What can hang from each mark
Z_489: Z_752 Z_873
Z_752: Z_85 Z_588 Z_811
Z_939: Z_85 Z_752 Z_811 Z_946
Z_588: Z_811 Z_946
Z_806: Z_85 Z_752 Z_873
Z_825: Z_85 Z_752 Z_806 Z_946
Z_873: Z_752
Z_85: Z_489 Z_588 Z_873
Z_811: Z_85
Z_946: Z_489 Z_752 Z_806 Z_811 Z_873

Known rows, with every way that one mark hangs from another
Z_873(Z_752(Z_811)): 86 -138 -50 -92 64 -159 101 191 -146 -92 20 97 179 72 104 107 9 -37 -96 -44 174 114 174 31 -59 71 151 129 247 -130 154 58 22 -12 99 -37 -9 -99 -49 38 93 11 69 81 -176 -94 -52 -5 22 160 12
Z_825(Z_752(Z_85 Z_588 Z_811) Z_806(Z_873)): 237 -6 -20 -107 -171 -231 -44 110 -31 11 -212 -9 161 -25 233 -129 -23 -104 -107 22 187 219 22 35 134 4 134 -40 403 -293 214 224 -29 16 50 -73 43 -145 -107 -172 11 81 216 -13 -266 67 -170 285 259 356 211
Z_85(Z_489 Z_873): -20 -111 -90 -83 212 90 15 99 0 -22 32 38 -84 148 230 -20 -61 88 -7 -86 248 114 281 -24 90 42 72 -49 83 -83 70 172 -68 34 98 -11 -211 -11 67 -81 -25 103 48 55 -17 -9 -103 -405 -76 154 195
Z_806(Z_85(Z_489 Z_588 Z_873(Z_752))): 21 -91 -172 23 214 -230 -172 41 -67 -113 -95 112 -118 131 54 -9 -76 -27 20 -43 200 114 373 49 306 32 5 -128 206 -70 202 86 -62 -147 115 -43 -259 -21 40 -346 -8 132 78 83 217 -15 -136 -264 87 207 258
Z_806(Z_85 Z_752(Z_588(Z_946) Z_811) Z_873): 158 3 -87 -22 212 -165 -58 199 -139 4 29 134 155 6 333 -194 -210 -145 -61 152 8 105 219 44 123 70 181 -221 125 -127 95 144 -36 -35 122 -42 -170 -68 -57 -116 77 15 104 105 -30 -19 -26 136 228 112 118
Z_873(Z_752): 9 -92 -25 -74 -7 48 141 49 -77 -74 18 76 146 105 85 163 -23 -18 -79 66 194 103 145 54 -135 30 104 96 171 -78 176 -33 -40 -14 97 -43 -21 -10 -21 60 65 120 58 15 -56 -103 -49 -6 -27 35 -24
Z_946(Z_873(Z_752)): 22 -34 -78 -57 147 72 214 180 -111 -92 6 77 150 63 287 83 -26 -5 -12 194 228 157 115 81 -123 10 96 -18 246 -96 127 -110 117 -64 91 -72 -72 -40 -21 159 53 165 99 32 48 -130 -12 6 43 79 72
Z_588(Z_946(Z_806 Z_811 Z_873(Z_752))): 58 23 -135 -206 644 170 332 395 -272 -107 -22 111 235 30 261 -41 8 -69 90 312 122 110 253 93 -10 -127 61 -201 197 -91 98 -165 210 -46 177 -113 -216 -123 -50 229 7 43 72 149 239 -210 15 -171 -21 -54 -72
Z_588(Z_811 Z_946(Z_489 Z_806(Z_752) Z_873)): 2 8 -124 -213 428 370 445 385 -160 -43 87 100 248 107 197 -33 -12 -17 42 279 122 74 239 96 89 -18 103 -319 164 -124 65 -278 122 -73 225 -98 -299 -155 14 15 13 240 150 285 228 -28 31 -116 6 -156 27
Z_939(Z_85(Z_489 Z_588 Z_873) Z_752(Z_811)): 91 -53 -208 -52 281 -288 -52 164 -238 -170 -18 46 -114 208 91 -176 61 6 -13 -184 158 163 192 3 371 95 135 -68 211 -102 128 97 7 -132 220 21 -384 -82 -7 -471 16 -7 136 86 26 70 -182 -266 -1 361 246
Z_825(Z_946(Z_806(Z_752) Z_873)): 60 108 33 -78 346 131 346 419 -170 -11 -63 66 92 8 47 26 -65 -53 -23 391 288 3 129 100 -176 5 158 -164 118 -61 113 -195 -17 126 135 -62 -131 -107 -30 314 -93 150 57 137 161 -135 15 174 20 95 81
Z_489(Z_873): 25 48 -35 -81 211 -59 119 128 -57 13 74 -19 110 17 394 -20 -63 100 -105 105 148 159 146 126 -25 24 156 -39 49 -116 12 129 -26 57 201 -22 -82 -49 22 118 79 186 35 22 -49 -89 -59 -142 -32 56 112
Z_873(Z_752(Z_85(Z_489 Z_588))): 79 -93 -94 32 -154 -191 174 -9 -89 -122 -22 62 -54 92 -59 49 -13 -30 -17 -19 172 109 116 76 214 75 -18 -30 247 -101 264 28 -110 -115 146 -66 -171 -61 6 -336 28 155 115 50 78 79 -136 -150 79 285 184
Z_806(Z_873): 39 16 -23 -109 100 76 45 70 42 23 84 0 99 54 360 -36 -57 63 -41 141 188 137 87 55 -129 -29 94 -70 92 -111 48 175 -37 127 93 -8 -113 -7 19 134 27 154 48 -15 -91 -39 -43 -24 45 -37 88
Z_811(Z_85(Z_588 Z_873)): -21 76 -169 -30 171 -330 -117 -81 -28 -135 -109 23 -204 72 103 3 -86 21 -56 10 154 145 162 81 216 -82 31 -9 19 -43 152 156 -62 -49 170 -49 -214 -61 24 -160 104 206 57 -50 -43 133 -43 -428 -62 285 223
Z_752(Z_811(Z_85(Z_489 Z_588(Z_946) Z_873))): 72 -13 -259 -97 416 -321 -48 80 -125 -100 -108 93 -192 194 77 -121 -95 -36 -14 -240 114 93 381 10 468 -17 59 -110 56 -74 73 235 -85 -104 159 -5 -409 -76 47 -374 102 116 92 93 6 191 -78 -699 -21 325 251
Z_752(Z_85(Z_873) Z_588): 31 7 -87 17 -51 -205 66 -11 -87 -65 2 57 -160 -55 239 5 -158 -14 -3 68 84 193 31 30 131 5 58 -1 69 -82 217 193 -98 -43 161 -92 -138 -111 -37 -190 20 52 98 -33 -212 73 -60 -196 0 356 196
Z_806(Z_85(Z_588(Z_811 Z_946(Z_489))) Z_873): 9 38 -236 -154 324 30 22 10 -10 -4 89 75 14 131 169 -110 -111 42 52 -30 -41 98 223 142 228 -38 -18 -284 88 -123 72 135 51 -67 265 -30 -424 -76 54 -299 -4 235 135 143 205 131 -46 -223 164 -177 85
Z_85(Z_588(Z_811 Z_946)): 53 126 -164 -142 210 -20 149 -33 -136 -10 96 -10 0 241 -79 58 -90 24 -27 -203 -45 131 121 80 101 -5 69 -198 -44 -88 179 22 1 -17 217 -31 -322 -112 70 -73 40 62 126 58 -37 101 -34 -360 -73 -35 -87
Z_752(Z_85 Z_811): 52 -122 -5 -39 -22 -410 153 161 -103 -86 53 42 -23 -32 155 1 -53 22 -68 14 154 95 -12 68 15 64 126 153 152 -122 95 140 -40 35 236 -22 15 -170 -67 -84 54 -35 83 34 -288 73 -72 -65 45 322 133
Z_939(Z_85(Z_489 Z_588)): 2 -8 -150 12 22 -184 -52 -94 -78 -83 -15 8 -183 143 51 -26 -25 51 -14 -129 136 59 65 112 187 79 54 -73 -21 -63 73 104 -50 1 265 -16 -241 -29 45 -269 -9 75 93 6 106 100 -105 -262 -32 203 137
Z_946(Z_811): 2 -61 -62 -97 207 76 72 125 -71 -96 117 9 58 30 126 -54 3 97 -36 -78 82 132 44 64 -163 -14 60 66 100 -119 76 184 198 114 181 -59 -56 -107 -9 199 -13 -17 46 15 -65 -80 -33 -162 -49 119 -61
Z_811(Z_85): -68 -83 -51 -65 6 -192 50 -50 -1 -111 -30 41 -52 69 113 21 -110 40 -96 94 187 20 68 114 -17 -40 74 150 48 -61 79 147 -93 12 221 -21 16 -1 -23 15 131 169 15 -59 -89 91 -5 -198 -80 153 91
Z_489(Z_752(Z_85 Z_588 Z_811)): 125 -74 -51 59 -342 -267 211 14 -163 -130 10 64 10 -121 190 75 -111 -121 -110 -192 65 195 -109 59 107 123 135 59 276 -137 223 224 99 -129 131 -107 32 -190 -111 -209 53 7 97 16 -188 107 -63 65 56 366 95
Z_489(Z_752(Z_85 Z_588(Z_946(Z_873)) Z_811)): 143 40 -138 19 -3 -138 380 135 -260 -101 -11 102 6 -77 387 15 -173 -158 -19 -53 17 228 -50 64 181 79 148 -113 261 -107 157 62 205 -218 147 -118 -156 -194 -101 -165 43 74 152 47 -41 93 -17 -79 105 293 103
Z_946(Z_873): 0 20 -35 -51 162 26 143 143 -42 -41 50 14 12 40 347 24 -70 77 -13 141 223 161 45 77 -134 5 92 -34 98 -98 38 -4 117 65 117 -50 -78 -57 15 222 3 142 92 8 -13 -53 -2 -106 4 90 115
Z_489(Z_752(Z_588 Z_811) Z_873): 162 50 -103 -2 -31 -139 156 126 -196 -48 40 23 180 -94 433 -1 -92 -65 -167 -212 43 271 84 88 108 124 210 -112 230 -178 100 275 177 -102 87 -115 -57 -163 -50 -41 94 119 71 70 -75 -49 -50 -15 25 220 99
Z_825(Z_806(Z_85)): -44 -94 96 -106 42 -300 -192 -12 -17 -12 -175 31 53 55 75 39 -132 7 -67 92 309 57 123 157 -17 2 109 102 201 -106 59 56 -161 83 271 -16 95 -43 -26 -4 -89 130 69 -39 -56 -29 -103 101 50 71 117
Z_806(Z_752(Z_588(Z_946(Z_811))) Z_873): 146 81 -136 -88 286 313 135 176 -134 -28 138 65 224 55 288 -215 -90 -72 -16 112 -90 182 131 13 -33 -9 95 -253 113 -141 142 156 163 14 36 -100 -271 -68 -24 88 42 52 107 66 30 -95 -1 0 109 30 -59
Z_489(Z_752(Z_588 Z_811(Z_85(Z_873)))): 57 -59 -195 -4 -39 -286 20 24 -164 -185 -90 95 -37 -39 247 2 -133 -128 -108 -206 94 198 108 26 239 15 145 27 244 -105 166 304 122 -195 95 -108 -89 -136 -86 -234 126 110 46 -2 -140 115 -26 -240 -32 383 165
Z_946(Z_752(Z_588) Z_873): 111 35 -139 17 -165 247 139 31 18 -78 45 29 70 -104 272 13 -110 -51 -19 120 64 325 103 36 -42 26 59 -124 194 -104 181 58 225 -22 9 -174 -10 -65 -27 187 -23 192 114 -33 67 -87 45 -110 46 149 55
Z_825(Z_85(Z_489 Z_588) Z_752 Z_806 Z_946): 77 19 52 -79 58 -2 -89 -12 72 57 -457 -54 -146 227 -350 85 -64 -27 -125 -233 209 -25 171 78 132 55 37 70 321 -197 258 124 -99 65 34 11 -159 -36 -17 -133 -104 231 193 -14 154 102 -176 -2 98 321 138
Z_806(Z_85(Z_873) Z_752(Z_588)): 7 -32 -72 76 72 -145 -152 79 -84 -67 -31 110 -38 -14 203 -53 -193 -64 -64 153 112 132 198 40 96 63 131 -84 102 -70 192 69 -23 -78 127 -83 -75 -55 -30 -121 23 59 79 37 -15 -38 -39 36 70 241 185
Z_752(Z_85(Z_489 Z_588 Z_873) Z_811): 114 -57 -153 -4 139 -444 -4 164 -113 -93 -14 33 -220 32 116 -101 -22 25 6 -195 174 174 182 5 376 70 45 -66 185 -131 140 234 -49 -42 163 -34 -289 -187 25 -390 -9 17 132 103 -114 149 -158 -418 83 491 354
Z_939(Z_85(Z_489) Z_811): -26 -124 -156 -140 180 48 67 98 -147 -108 99 65 -37 208 207 -106 5 92 1 24 115 -37 58 90 185 52 162 31 55 -84 -74 140 -49 -19 400 34 -135 5 -1 -216 40 -35 73 68 35 35 -88 -5 -142 166 59
Z_489(Z_752(Z_85 Z_588(Z_946) Z_811) Z_873): 163 61 -134 -14 34 -229 367 118 -278 -54 3 68 106 -104 471 -33 -172 -131 -114 -85 -63 236 55 95 294 95 208 -126 217 -128 127 191 65 -233 214 -90 -153 -188 -96 -258 111 115 106 59 -77 52 -76 -111 76 261 102
Z_939(Z_85(Z_873) Z_752 Z_946): -51 -23 -118 -93 306 217 178 60 -248 -146 -8 57 -66 202 129 -50 -51 -15 4 155 152 50 154 27 18 101 219 69 65 17 111 -54 -38 -119 77 66 -343 -29 -42 -304 57 49 126 -41 -4 -12 -95 -43 -124 24 146
Z_873(Z_752(Z_588(Z_946(Z_806)) Z_811(Z_85))): 117 -37 -118 -140 189 -309 140 137 -267 -119 -158 184 136 22 15 38 -137 -224 -50 124 77 16 299 96 241 -61 110 -56 108 -87 183 81 -177 -109 201 -114 -108 -86 -104 -133 194 43 48 113 -12 26 38 -181 -38 167 20
Z_85(Z_873(Z_752)): -2 -70 -105 -90 190 48 68 113 -102 -85 -19 89 83 121 192 110 -29 -25 -39 87 203 162 251 -1 -22 -17 116 37 196 -64 194 -15 -29 -69 88 -40 -140 -38 -11 -10 55 130 57 14 -82 -118 -69 -186 -39 100 61
Z_489(Z_752(Z_588(Z_946(Z_806 Z_811))) Z_873): 129 150 -142 -121 367 158 308 189 -281 -58 3 37 236 -103 403 -70 -90 -103 -42 42 -50 220 193 119 163 -47 131 -322 124 -119 91 154 219 -97 186 -159 -198 -153 -49 67 22 98 19 125 235 -146 -26 -183 -85 -29 -74
Z_752(Z_85(Z_588)): 47 53 -30 43 -122 -320 79 -93 -49 -81 4 -10 -143 -8 41 64 -65 39 -50 39 126 149 -55 113 86 27 24 27 59 -75 205 69 -74 20 207 -51 -102 -116 -1 -136 16 103 102 -27 -102 128 -78 -123 32 264 141

Rows
90 106 -312 -164 236 182 136 11 -46 -73 53 1 22 161 -10 36 -64 -62 8 -97 -93 313 284 -21 250 -64 78 -284 108 -53 242 -34 110 -133 123 -100 -347 -145 43 -141 4 155 123 30 22 22 -41 -567 -69 16 -64 : Z_85(Z_588(Z_811 Z_946(Z_752)) Z_873)
-53 -185 -93 -27 -180 23 192 -63 -10 -157 -51 51 -13 107 140 18 -80 -23 -106 -137 235 36 115 83 131 43 64 54 236 -75 97 175 18 -156 150 -43 -13 24 -15 -214 92 250 -6 -6 149 126 -72 -217 -79 132 126 : Z_811(Z_85(Z_489(Z_752)))
13 -102 -211 -137 378 173 471 239 -184 -127 94 137 220 -26 355 -111 11 19 7 181 -56 139 209 143 178 -17 46 25 325 -136 99 48 159 -216 314 -84 -269 -142 -80 -208 70 265 106 138 149 -95 -78 -218 109 100 18 : Z_588(Z_946(Z_489(Z_873(Z_752(Z_85))) Z_811))
-34 -93 2 -64 298 -143 57 168 32 29 -90 -39 -35 62 331 -90 -127 115 -80 22 106 47 203 132 178 55 80 8 147 -151 -3 267 -77 -15 196 7 -134 -21 3 -76 115 215 68 54 84 5 -83 -253 10 167 242 : Z_825(Z_85(Z_489(Z_873)))
67 -74 -45 41 -271 -142 200 -29 -133 -108 -4 105 37 -33 62 101 -117 -94 -45 101 76 142 -6 84 33 58 45 66 207 -101 311 72 -96 -114 141 -112 -9 -65 -83 -176 80 80 102 -22 -129 6 -46 74 65 281 62 : Z_873(Z_752(Z_85 Z_588))
-7 38 -158 -210 483 -86 393 365 -215 -110 -56 66 162 134 136 -133 -104 -97 15 410 116 -3 159 143 191 -136 133 -298 95 -90 92 -237 -6 -143 300 -81 -167 -120 -37 6 162 154 79 149 132 44 48 -159 -47 -15 63 : Z_588(Z_811(Z_85) Z_946(Z_806(Z_752) Z_873))
58 -109 28 43 -5 -130 -57 151 -85 -38 -58 107 35 -25 53 -95 -157 -82 -34 200 221 -1 277 93 167 97 68 -222 93 -106 156 58 -162 35 178 -107 -16 -16 -9 -133 -20 42 45 173 226 -32 -57 110 49 130 197 : Z_946(Z_806(Z_85(Z_489) Z_752(Z_588)))
55 -171 -226 -135 393 -135 270 300 -203 -144 -81 170 80 188 217 -113 -73 -90 14 27 180 16 331 73 265 8 88 -43 278 -119 50 28 19 -212 163 -35 -218 -35 -37 -167 164 159 103 122 123 36 -21 -352 76 228 177 : Z_588(Z_946(Z_873(Z_752(Z_811(Z_85(Z_489))))))
-92 -73 -222 -178 286 -212 93 103 -69 -130 2 19 -61 162 85 -74 -93 38 -23 -25 84 80 138 75 156 -109 79 -13 93 -90 116 174 -27 -115 268 -40 -160 -99 -7 -154 144 101 40 1 -173 114 -32 -404 -111 180 113 : Z_588(Z_811(Z_85(Z_873)))
41 -46 -204 -204 394 585 362 300 -40 -124 59 105 211 -118 297 -55 41 -15 99 305 58 235 300 57 57 -112 3 -169 262 -95 37 -96 372 -2 159 -173 -194 -150 -36 220 -100 253 91 188 369 -162 49 -349 6 -117 -64 : Z_588(Z_946(Z_489 Z_752 Z_806 Z_811 Z_873))
42 -223 -81 -15 -295 90 266 28 93 -109 35 26 -10 -18 85 -24 -40 -9 -21 106 150 163 126 16 124 62 28 34 275 -91 183 82 -33 -50 150 -79 44 -45 -28 -159 -26 173 64 -9 40 29 -102 -225 31 206 114 : Z_946(Z_752(Z_85(Z_489)))
72 -176 -211 -40 -238 285 158 -50 -7 -176 28 145 24 -107 -43 21 -113 -108 -56 -89 14 127 284 46 142 150 65 145 191 -104 125 285 160 -98 -56 -121 -124 -144 -64 -257 105 271 129 69 37 118 75 -195 39 185 160 : Z_939(Z_946(Z_489 Z_752(Z_588 Z_811(Z_85))))
111 122 -177 -131 633 75 167 287 -196 -57 -10 30 -30 68 161 -169 3 27 123 30 130 136 276 87 223 -80 -28 -389 41 -117 30 23 198 56 143 -109 -391 -129 70 67 -97 50 104 194 370 -38 -31 -463 -12 49 102 : Z_85(Z_489 Z_588(Z_946(Z_806 Z_811 Z_873)))
6 -16 -88 -59 -51 353 147 -147 -28 11 86 137 5 59 169 133 -143 17 -35 -126 18 118 199 48 13 79 35 7 -4 -78 126 153 -15 18 136 -77 -271 -13 21 -78 1 219 128 84 36 52 23 -250 -22 -13 -16 : Z_752(Z_588(Z_946(Z_489)))
51 -62 -166 -156 171 370 226 82 -23 -105 108 38 157 31 93 -18 -25 -24 -21 40 -54 223 213 -3 -59 -47 82 -18 156 -64 129 51 247 -5 146 -95 -90 -86 -37 190 -31 88 47 -7 81 -128 -5 -350 -61 -17 -209 : Z_588(Z_946(Z_752 Z_811))
141 -82 -84 -140 164 -94 77 261 -99 -48 53 79 271 57 294 -31 23 -51 -58 73 173 153 195 28 -56 7 146 -30 310 -172 98 139 13 11 38 -27 -103 -81 -44 43 96 69 72 69 -140 -114 -66 77 137 73 72 : Z_806(Z_873(Z_752(Z_811)))
190 114 -85 -113 -32 310 201 145 -3 39 -34 46 128 -127 40 12 -118 -143 -4 277 76 160 213 39 -77 -58 64 -248 144 -85 201 193 -64 164 38 -145 -126 -62 -54 210 -121 193 19 26 139 -121 21 39 42 3 -14 : Z_825(Z_946(Z_752(Z_588) Z_806(Z_873)))
66 -207 -114 -99 -190 243 143 108 94 -105 108 86 167 -76 135 73 45 17 -87 -84 116 234 234 5 5 93 91 139 313 -137 89 115 183 29 86 -95 -6 -130 -34 8 -18 230 89 113 -32 -44 -11 -193 50 109 23 : Z_946(Z_489 Z_752(Z_811))
99 11 -27 -159 396 122 126 391 -92 -68 67 9 300 -48 263 -214 63 -16 -12 385 159 130 140 61 -86 -99 97 -238 196 -155 59 28 112 134 101 -90 -98 -131 -31 225 5 48 29 137 84 -178 -37 140 69 -37 24 : Z_946(Z_806(Z_752 Z_873) Z_811)
-36 3 -209 -144 541 1 224 189 -155 -157 0 71 -12 67 301 -184 -96 25 40 156 40 75 97 125 44 -125 38 -30 88 -78 3 90 251 -79 268 -61 -191 -79 -42 129 84 109 62 -4 100 21 42 -387 -20 145 21 : Z_588(Z_946(Z_811(Z_85) Z_873))
-24 -126 -279 -164 21 177 318 -72 -140 -143 45 189 121 177 -48 59 -131 -95 -15 -95 -94 36 213 116 216 -5 -2 -15 196 -114 238 113 11 -271 243 -121 -267 -31 -45 -348 183 259 118 97 69 126 38 -284 -13 30 -61 : Z_873(Z_752(Z_588(Z_811(Z_85) Z_946(Z_489))))
12 -137 -224 -150 388 320 323 255 -233 -198 -1 152 61 217 145 -139 -42 -16 63 209 199 -77 266 100 219 57 106 13 233 -94 -15 46 63 -213 49 3 -247 -7 -2 -243 179 171 137 138 237 43 14 32 -45 118 251 : Z_939(Z_811(Z_85(Z_489)) Z_946(Z_873(Z_752)))
69 7 -111 -32 55 -536 -93 1 -83 -144 -54 28 -99 37 -22 -18 -52 2 -119 -142 128 99 76 122 158 3 64 69 65 -110 98 209 -9 20 195 -38 -89 -119 -14 -108 138 91 72 11 -131 158 -23 -260 8 338 162 : Z_752(Z_811(Z_85(Z_588)))
72 94 -191 -244 325 -116 189 106 -156 -14 -20 53 107 85 175 -153 -182 -105 38 207 -25 40 176 127 244 -180 43 -363 -18 -120 125 225 -167 -47 255 -99 -256 -56 -28 -113 150 111 48 77 26 121 36 -244 -39 -78 32 : Z_752(Z_588(Z_811(Z_85) Z_946(Z_806(Z_873))))
50 4 -203 -71 267 119 330 109 -157 -68 129 99 43 -118 400 -176 -103 48 10 16 -151 187 110 134 214 13 11 -61 133 -152 68 280 171 -107 312 -128 -307 -161 -50 -204 29 196 132 110 79 11 -34 -287 94 200 66 : Z_752(Z_85 Z_588(Z_946(Z_489(Z_873) Z_811)))
124 0 -61 52 -226 -406 167 2 -152 -159 -28 12 -38 -64 92 97 -20 -74 -116 -203 124 215 -90 79 162 85 110 16 276 -114 212 94 124 -117 138 -73 -54 -219 -59 -248 31 76 105 38 -102 140 -102 -20 78 333 127 : Z_489(Z_752(Z_85(Z_588) Z_811))
15 -124 -215 -99 130 539 256 216 69 -182 147 60 154 -121 298 -81 75 76 43 97 54 305 145 49 -70 -24 -9 1 367 -142 51 49 524 -24 97 -168 -98 -145 -31 199 -94 285 108 89 230 -138 27 -227 85 66 -3 : Z_946(Z_489 Z_752 Z_811 Z_873)
90 -124 -145 -34 -101 -358 44 52 -165 -168 -61 139 88 19 21 33 -104 -129 -112 -75 88 83 137 88 110 39 93 120 219 -135 203 234 -23 -124 150 -102 -8 -73 -97 -142 203 71 65 15 -170 43 5 -58 36 352 86 : Z_873(Z_752(Z_588 Z_811(Z_85)))
94 -113 -240 -121 261 201 417 246 -65 -106 97 25 129 -46 309 -270 -32 -3 16 132 -67 227 247 61 289 -13 58 -150 259 -118 65 145 160 -154 272 -91 -165 -124 -41 -136 1 179 66 61 204 -90 -107 -461 47 157 36 : Z_588(Z_946(Z_752(Z_85(Z_489(Z_873))) Z_811))
99 -166 -115 -164 293 -33 290 397 -120 -129 7 70 186 -46 225 -238 70 -52 104 328 193 77 185 78 163 -102 -31 -190 370 -174 132 156 -1 -39 188 -101 -146 -105 -67 -139 -7 47 35 150 174 -99 -122 -28 117 115 150 : Z_946(Z_806(Z_873(Z_752(Z_85(Z_489)))) Z_811)
36 71 -119 65 -115 -219 137 -68 -83 -149 -69 12 -138 -22 195 103 -58 -56 -58 -43 146 255 -17 46 211 3 78 -65 231 -41 249 18 57 -176 107 -80 -191 -162 -24 -301 -4 191 87 -32 -5 123 -126 -186 12 283 181 : Z_489(Z_752(Z_85(Z_588 Z_873)))
69 -22 -222 -90 174 -3 413 165 -189 -37 100 63 -84 128 184 -134 -187 -18 107 -74 -36 104 53 79 284 37 12 -286 112 -149 156 127 49 -172 257 -104 -324 -115 11 -277 15 44 182 98 38 151 -34 -338 53 213 138 : Z_752(Z_85(Z_489) Z_588(Z_811 Z_946(Z_873)))
141 -152 -185 -55 127 -64 -11 207 -174 -81 9 140 52 94 130 -25 -49 -80 -20 -253 138 183 368 -49 225 113 91 -70 244 -158 196 259 -4 -102 6 -93 -233 -88 -6 -240 47 0 106 138 -98 -56 -85 -267 40 355 189 : Z_85(Z_489 Z_873(Z_752(Z_588 Z_811)))
45 10 -234 -113 259 -60 10 84 -65 -47 68 -25 -118 228 -21 -62 -26 82 24 -323 92 188 243 12 273 14 14 -268 86 -134 168 178 29 -40 135 -50 -371 -121 116 -254 -20 66 116 109 -3 100 -119 -505 -58 173 168 : Z_85(Z_489 Z_588(Z_811) Z_873)
-18 -111 -222 -170 289 -209 229 197 -92 -80 63 -18 56 158 217 -230 -75 96 -60 -79 82 30 198 164 292 -19 70 -144 131 -173 3 282 -43 -130 337 -32 -156 -51 31 -231 171 198 33 78 31 94 -76 -383 -61 140 195 : Z_588(Z_811(Z_85(Z_489(Z_873))))
105 -79 103 -132 20 -198 -9 230 -115 -28 -99 27 274 92 36 15 5 -73 -157 -2 297 131 112 57 -27 97 230 70 335 -180 94 -53 -83 83 91 -35 59 -160 -44 61 -15 88 138 65 -250 -66 -98 202 72 211 90 : Z_825(Z_806(Z_752(Z_811)))
42 -94 -83 -70 182 -412 82 229 -113 -97 15 56 -93 -24 271 -46 -59 16 -35 15 174 158 95 17 140 11 137 104 184 -103 115 158 -44 -14 207 -20 -101 -198 -54 -156 37 -19 86 34 -326 57 -98 -239 31 390 220 : Z_752(Z_85(Z_873) Z_811)
